Each row comes from the steps of one path. Every step used is in the known rows, and no mark comes twice. Write the path behind each row, first mark first.
In the rows, 128 means zero.
Known rows
X N: [164 112 117 109 124 116 107 176  88 125 168 107 119 101 166  98 134 185
 111 106  96 117  86 173 153 152 143 114 123  62 153 158 154 142 156 141
  93 120 116 193  87 119 156 157]
Y T: [121 108 141 104 113  45 132 139 100 140 154 129 100  98 169 136 151 154
  99 109 101 112 110 173 169 123 118 123 110  78 134 139 172 134 160 100
 137 117 148 156 105 112 110 135]
T Y P: [160  98  96 109 129 118 132 170  92 141 121 134  90  99 163 109 146 165
 106 176 166 135  87 162 145 143 163 109  97  89 150 132 139 186 166 134
  91 110 172 164  72 164 109 130]
N S T P: [199 154 125 112 134  63 109 102  70 124 153 108 170 123 143 126 137 174
 121 152  92  91  99 156 107 133 112 132 126  63 133 120 120 120 196 148
 141 103 139 140 127 136 122 149]
N X S: [181  80 157 130 139  98 118 148 128  84 155  87 104 122 196  96 151 188
  95 142 111 104  99 164 169 129 123 128 136  50 132 129 166 126  98 129
 101 116 108 143 131 116 169 109]
H Q: [164 112 136 135 120  78 122 171  73 149 196  95 116 128 157  86 161 193
  74 125 114 102 122 198 172 126 125 122 111  91 116 170 176 130 124 112
 118 116 129 166 111 116 138 128]
N S P: [169 136 154 145 139 118 101 154  97 114 136  61 134 114 175 102 152 202
  98 178 119 129 100 200 119 130 131 121 106  96  91 117 119 117 176 167
 117 109 127 168 114 125 154 128]
X S T N Y P: [129  80 150  93 165 113 164 127  72 168 113 111 107 138 149 178 108 125
  75 162 207 107  88 157 148 140 131 145 103 106 146 107 114 112 121 135
 103  81 172 112 121 173 157 165]
X N Y T: [121 112 107 127 124  96 121 149  68 138 133 101  85 116 177 143 123 126
  89 106  99 117 112 137 170 126 130 130 116  80 146 139 158 130 181 144
 113 114 157 152  71 115 157 163]
T S P: [117 111 149 119 115 119 133 135 102 159 133 116 146  94 202  97 166 204
  66 186 121 143 103 208 126 143 110 108 136 104 113 122 129 114 152 136
 101 141 141 159 114 155 140 143]
P S T: [143  90 141 111 133  82 135 127  70 128 176 112 119 128 155 126 155 171
 114 136  95 119 126 159 149 152 124 114 114 108 149 101 127 129 120 135
 135  88 118 136 134 115 137 180]
N S P Y: [154 165 160 170 141 159 115 154  83 141 131  57 151 131 188 123 153 203
  81 191 145 146  98 206 136 123 116 109 117 122 105 136 120 121 168 159
 142 114 126 182 112 112 179 120]
P Y T N X: [119 126 177 116 118  92 187 172 122 155 167 161 116 139 203 153 148 136
  61 103 127  84 119 135 235 128 124 120 142  85 158 183 150 141 147  91
 168 133 103 135 120 107 132 119]
S P T: [105 118 167 122 115 126 115 150 106 139 128 124 120 100 185 116 152 218
  54 135 150 129  92 166 160  99 156 115 101 107 118 113 153 149 163 169
 124 118 127 153  95 125 142 142]
N X S T P: [201 110 161 106 133  70 136 110  92 113 156 117 161 135 173 100 142 183
 103 152 100  95 104 114 143 117 125 135 160  62 148 124 149 105 117 134
 110 108 135 100 154 127 134 108]
P S T N X: [151  91 173  89 130  85 174 164 108 126 182 158 126 145 167 124 144 148
 109 115 102  75 135 122 201 152 144 115 139  74 157 122 118 131 115 137
 140 105  80 110 146 132 139 155]
X S P N Y T: [ 88 127 146 118 135 126 144 152  82 133  71  59 108 138 184 131 109 149
  73 158 168 166 134 135 125 111 145 144 144 141 107  94 140 109 155 144
  98  82 189 129  92 113 175 125]
H Y: [120  99 130 168 131  68  93 142 113 152 166 128 100 105 171 126 166 162
  89 127 113 126 130 210 143 145 114 129  69  94 115 125 167 168 114 136
  88 124 137 165  99 140 170 173]
Y P S: [150  93 141  96 105 134 113 162  69 150 155 103  85 128 141 124 132 194
 102 174 124 130 110 189 160 135 152  76  98 112 145 137 110 155 114 164
 105 123 121 167 118 131 128 128]
S T: [144  90 130 128 146  50 142 131  93 144 158 125 143 119 165 118 160 163
 108 115 113 104 105 164 134 140 107 138  92  66 138 119 164 126 149  96
 133  87 146 142 120 123 114 181]
Y T N X: [133 106 171  91 120  52 171 177 133 128 166 172 101 122 191 135 149 137
  88  82 105  68 123 137 221 120 135 140 134  57 143 156 162 137 156 103
 146 136 110 129 115 126 110 113]
S P N Y: [104 108 130 168 137 143 128 179  98 138  90  74 125 128 195  86 135 167
  69 142 153 151 140 155  98 129 132 141 112 105  99 135 140 145 181 157
 100  88 168 160  77 109 167 156]
N X: [172  77 136 154 130  80 125 167 130 104 163 122 108 120 198  78 169 188
  98 125  87  88 115 164 161 129 120 124 113  36 129 155 172 151 142 126
 123 128 109 153 118 105 136 126]
Y P T: [117 113 131 102 101 111 116 160  99 141 129 138  80 109 144 132 121 215
  76 134 163  99  69 166 177 107 162  98  78  92 146 141 162 181 160 150
 130 135 128 171  87 136 117 139]
X S P: [150 108 180 121 139 122 109 146  90 132 132  73 132 101 187  98 157 198
  79 185 152 161  91 194 133 125 128 117 135 108 108  99 132 103 105 141
  76 106 143 151 128 128 171 108]
X S T Y P N: [151 127 102  68 149 108 169 168  88 115  76 116 127 134 125 123 101 159
 127 159 224 146  93  96 112 169 180 137 128 140 160  91 130 164 162 114
  92  61 190 137  89 157 139 143]
X S: [164  94 149 103 143  94 101 130  97 115 151  83 109  96 179 119 132 178
  99 155 133 127  94 201 150 143 111 119 126  74 137 111 158 124 103 117
  93 101 134 157 116 129 174 128]
Y T S: [103 121 117  75  92  57 139 109 102 141 144 142 114  86 188 141 141 166
  84 136  94 107 111 193 164 145  97 110 135  88 144 133 160 120 167  95
 137 139 147 142 104 150 120 150]
T S: [132 103 114 101 107  87 120 111 110 140 163 120 125  83 193 114 149 188
  90 152 105 109 107 217 142 161  96 114 127  76 142 144 152 125 153 110
 124 133 125 158 104 155 144 170]
Y P N X S T: [159 104 134 101 133  96 171 189 119 103  90 117 127 183 134  94 112 196
 119 138 169 103 101  90 132 142 169 132 119 102 147 125 147 139 128 121
 120  93 148 136 127 114 145 111]
N S P T: [140 161 159 130 121 137  98 148 101 103 115  95 123 117 168 132 134 218
  85 153 144 109  83 177 141 100 149 114 102 109 112 103 139 136 190 193
 143 124 111 163 100 125 169 134]
S T N Y P: [116  80 136 119 159  95 177 150  74 185 123 147 110 137 148 161 132 122
  76 138 182  86 100 149 147 142 126 146  78  89 141 125 126 141 165 132
 122  97 166 127 104 164 124 186]

Which path is each row?
[127  79 136 130 143 110 131 140  98 158 157 115  99 104 195 140 128 128
  68 113 145  99 115 190 162 149 103 143 107  51 139 153 142 138 154 128
 115 101 131 147  87 149 153 179] : T N Y
[166 114 113 102 158  99 174 172 116  57  96 123 134 140 175  92 129 156
 137 128 159 114 122  71 126 165 169 157 157  91 152  92 154 154 158 108
 115  61 151 125 103 130 168 140] : P N X S T Y
[190 181 113 100 109 113  97 142 101 107 140  86 154 123 154  98  92 187
 119 129 104 100 119 158 112 133 137 124 148  84 129 155 130 142 213 149
 134 112 119 181  99 106 147 115] : T P N S
[110 103 134 127 127  84 117 137  65 174 139 140  96 159 108 159 154 164
 101 162 141 138 132 169 141 149 155 101  54 162 133  93 104 168  92 170
  96 112 150 131 135 151 146 181] : H Y P S T
[ 87 134 116 110 115 137 136 136  59 160  96 103 125 111 204 128 138 154
  61 161 111 143 109 151 140 130 140 126 147 120 131 126 118 100 194 162
 104 143 169 138  81 150 165 164] : X N Y T S P
[149  88 163 119 143  56 188 169 126 132 166 170 141 131 179 115 162 153
 100  91 113  56 114 127 182 141 128 151 124  51 147 136 149 132 151 105
 141 108 110 126 129 134 120 159] : S T N X
[145 136 145  82  96  51 117 112  82 168 166 135 129  96 160 123 139 158
  84 128  86 116 113 153 161  98 116 120 143  82 147 147 155 131 171 126
 118 126 160 135 109 125  88 116] : Y T P
[119 124 200 139 128 130 156 153  97 136 120  92 133 151 207 132 166 183
  52 178 145 151 108 132 190 100 134 113 154 136 122 129 141  97 109 132
 131 121 140 130 139 100 162  76] : N X S P Y T
[200 142 104 120 132 121  88 167  94  90 153  78 117 115 156 115 118 184
 135 122  94  96  78 180 140 153 147 118 119  62 143 144 134 131 188 159
 121 125  98 194  88 117 184 146] : X N S
[125  85 145  94 124 157 131 164  65 174 149 108  69 137 165 165 105 141
  83 163 156 115 125 177 173 148 157  96 110 105 155 142  88 154 127 171
  95 107 133 139 106 160 156 153] : T N Y P S
[151 144 146 131 130  95 137 104  63 185 173 128 186 124 160 132 157 173
  68 147 125 129 102 145 147 130  94 122 134  99 165 157 135 131 156 114
 145 100 146 140 125 119 113 146] : S T P Y
[138  72 105 155 131 125 115 151  76 161 118  88  81 125 169 123 133 157
  82 165 155 114 103 191 132 125 122 115  65  75 134 149 147 160 153 151
 103 106 173 151  92 143 134 155] : N Y P
[163 153 102 116 144  73 146 158 112  87 112 100 146 147 139 120 112 173
 147 104 121  89 115 144  99 160 123 146 107  87 124 116 141 131 197 114
 164  79 130 167  97 102 149 171] : P N S T
[138  94 152  92 138  61 174 143 101 163 175 159 146 107 151 138 146 142
  99  94 139  79 104 161 168 155 116 152 115  74 149 127 137 127 151  87
 130  93 130 138 117 147 112 184] : S T N
[120  84 140 129 161  80 166 131  85 162 148 137 127 116 183 156 143 115
  80 107 151  87 120 160 151 154 105 161 104  64 142 122 143 124 161 114
 134  78 147 118 105 150 137 206] : S T N Y
[158 151 104 109 134  98 155 182  98 116  90 104 141 167 108 126 101 182
 134 135 157  93  98 137  96 150 151 124  86 107 129 127 125 144 200 128
 154  94 146 172 101 118 133 149] : Y P N S T
[134  74 120 129 124 152 100 144  52 152 133  74  67 144 160 140 128 154
  89 191 142 132 123 179 145 133 144  92  85 109 138 133 106 160 123 184
 105 109 148 147 109 136 156 151] : N Y P S
[185  92 123 104 156  92 164 158  98  94 100 132 110 139 159 113 152 164
 122 193 174 119  85  93 144 137 176 126 124  98 156  99 133 152 131 131
 100  88 174 111 124 161 133 119] : N X S T Y P
[176 127 122 127 152  63 125 130  92 101 142  93 142 126 153 131 146 171
 135 133 110  91  96 179 113 149 108 138  92  72 124 108 146 115 180 120
 159  93 126 152 125 118 139 167] : N S T
[153 111 191 171 142 160 135 165 107 129 131  73 137 143 217 104 171 206
  56 195 155 153 102 157 167 119 132 111 148 115 121 140 131 117  97 152
 109 117 128 145 140 105 186  86] : N X S P Y
[175 119 147  87  95 115  88 115  64 149 198  99 126 105 163 108 133 187
  97 164  78 132 128 166 163 132 138  91 150  92 154 139 113 137 130 172
  97 116 109 152 127 127 128 124] : T P S
[151  98 175  68 157  69 162 128  90 147 170 128 137 107 159 157 123 149
  95 118 167 101  87 169 170 160 122 146 139  83 147  96 136 101 114  87
 112  82 131 127 134 156 157 153] : X S T N
[157 151 150 127 113 123 108 120  77 177 181 111 164 108 181 122 153 188
  63 153 120 137 106 179 163 128 104 103 146  87 160 179 140 139 149 133
 125 116 133 167 110 111 134 128] : T P Y
[122 124 168 169 128 151 129 158  88 176 150  95 148 118 196 110 174 199
  49 168 151 164 104 192 156 127 112 106 112 123 120 150 136 134 141 128
 116 113 143 177 114 106 149 128] : S P Y
[108 114 163  74 113 101 136 152 124 138 167 156 101  90 179 155 114 176
  72  78 159  82  88 172 210 131 147 126 119  73 157 136 162 160 168 131
 143 121  90 156  88 137 141 165] : P T N
[ 92 122 138 141 113  35 117 120 107 156 151 146  86 112 155 155 159 141
  83 106 111 114 134 192 167 127 118 132  78 116 116 113 171 156 129 120
 110 121 156 148  95 137 139 165] : H Y T
[162 103 145 117 126 103 129 180 150  68 128  87 115 136 183  79 119 190
 112 118 128 109 117 133 150 142 147 138 147  70 140 135 164 137 120 117
 109 103 112 156 110  87 179 110] : P N X S
[ 81 129 160 105 118  41 138 140 119 179 165 177  93 108 158 182 139 115
  77  84 137 105 134 194 200 139 129 143  94 115 130 122 147 152 127 113
 107 131 133 143 102 162 134 164] : H Y T N
[161 153 153  67  96  80 148 143 119 103 123 116 137 139 173 100  98 175
 100 121  99 107 134  86 164 106 155 134 181  89 152 140 152 123 156 130
 120 123 138 125 119  96 137  68] : Y T P N X S
[159 103 116  79 112 144 117 160  57 133 143 113  79 114 151 123 141 161
 118 186 155 151 106 154 159 153 185  83 119 127 158 118 105 182 137 168
  83 101 146 154  93 160 132 128] : T Y P S
[ 56 141 148 129 101  73 128 121  98 186 113 147 116 108 186 151 173 170
  51 166 121 152 137 197 137 136 123 122 113 164 100  96 131 125 140 150
  96 155 175 140 109 172 145 160] : H Y T S P
[ 72 127  84 101 101  90 150 121 105 129  95 111 103 124 198 136 106 135
  76 120 123 110 146 147 130 150 108 135 136 104 145 141 155 124 204 104
 146 116 164 141  65 134 148 176] : P N Y T S
[116 118 188 107 124  52 147 143 140 128 144 156  85 129 175 169 137 128
  79 106 140  93 134 154 209 125 144 145 128 108 129 110 154 133  87 128
 101 130 122 114 132 157 178 114] : H Y T N X S
[131  99 160  61 122 107 169 162  66 182 158 150 112 138 118 162 121 156
 102 143 157 111 112 151 182 152 163 106 109 122 164 120  90 138 122 139
 123 109 122 138 141 159 115 156] : Y P S T N
[103 138 210 123 117 115 195 184 113 172 135 151 137 142 205 142 164 157
  42 129 148 117 126 135 218 108 138 122 151 118 137 168 126 127 155 131
 145 137 121 137 129 112 121  99] : S P Y T N X
[176 117 108 101 133 142 148 200 125  80  85 109 101 149 167  85 111 181
 124 169 190 126 104  92 144 148 199 120 142 106 158 128 142 184 147 137
  77 101 154 154  92 140 159  89] : T Y P N X S
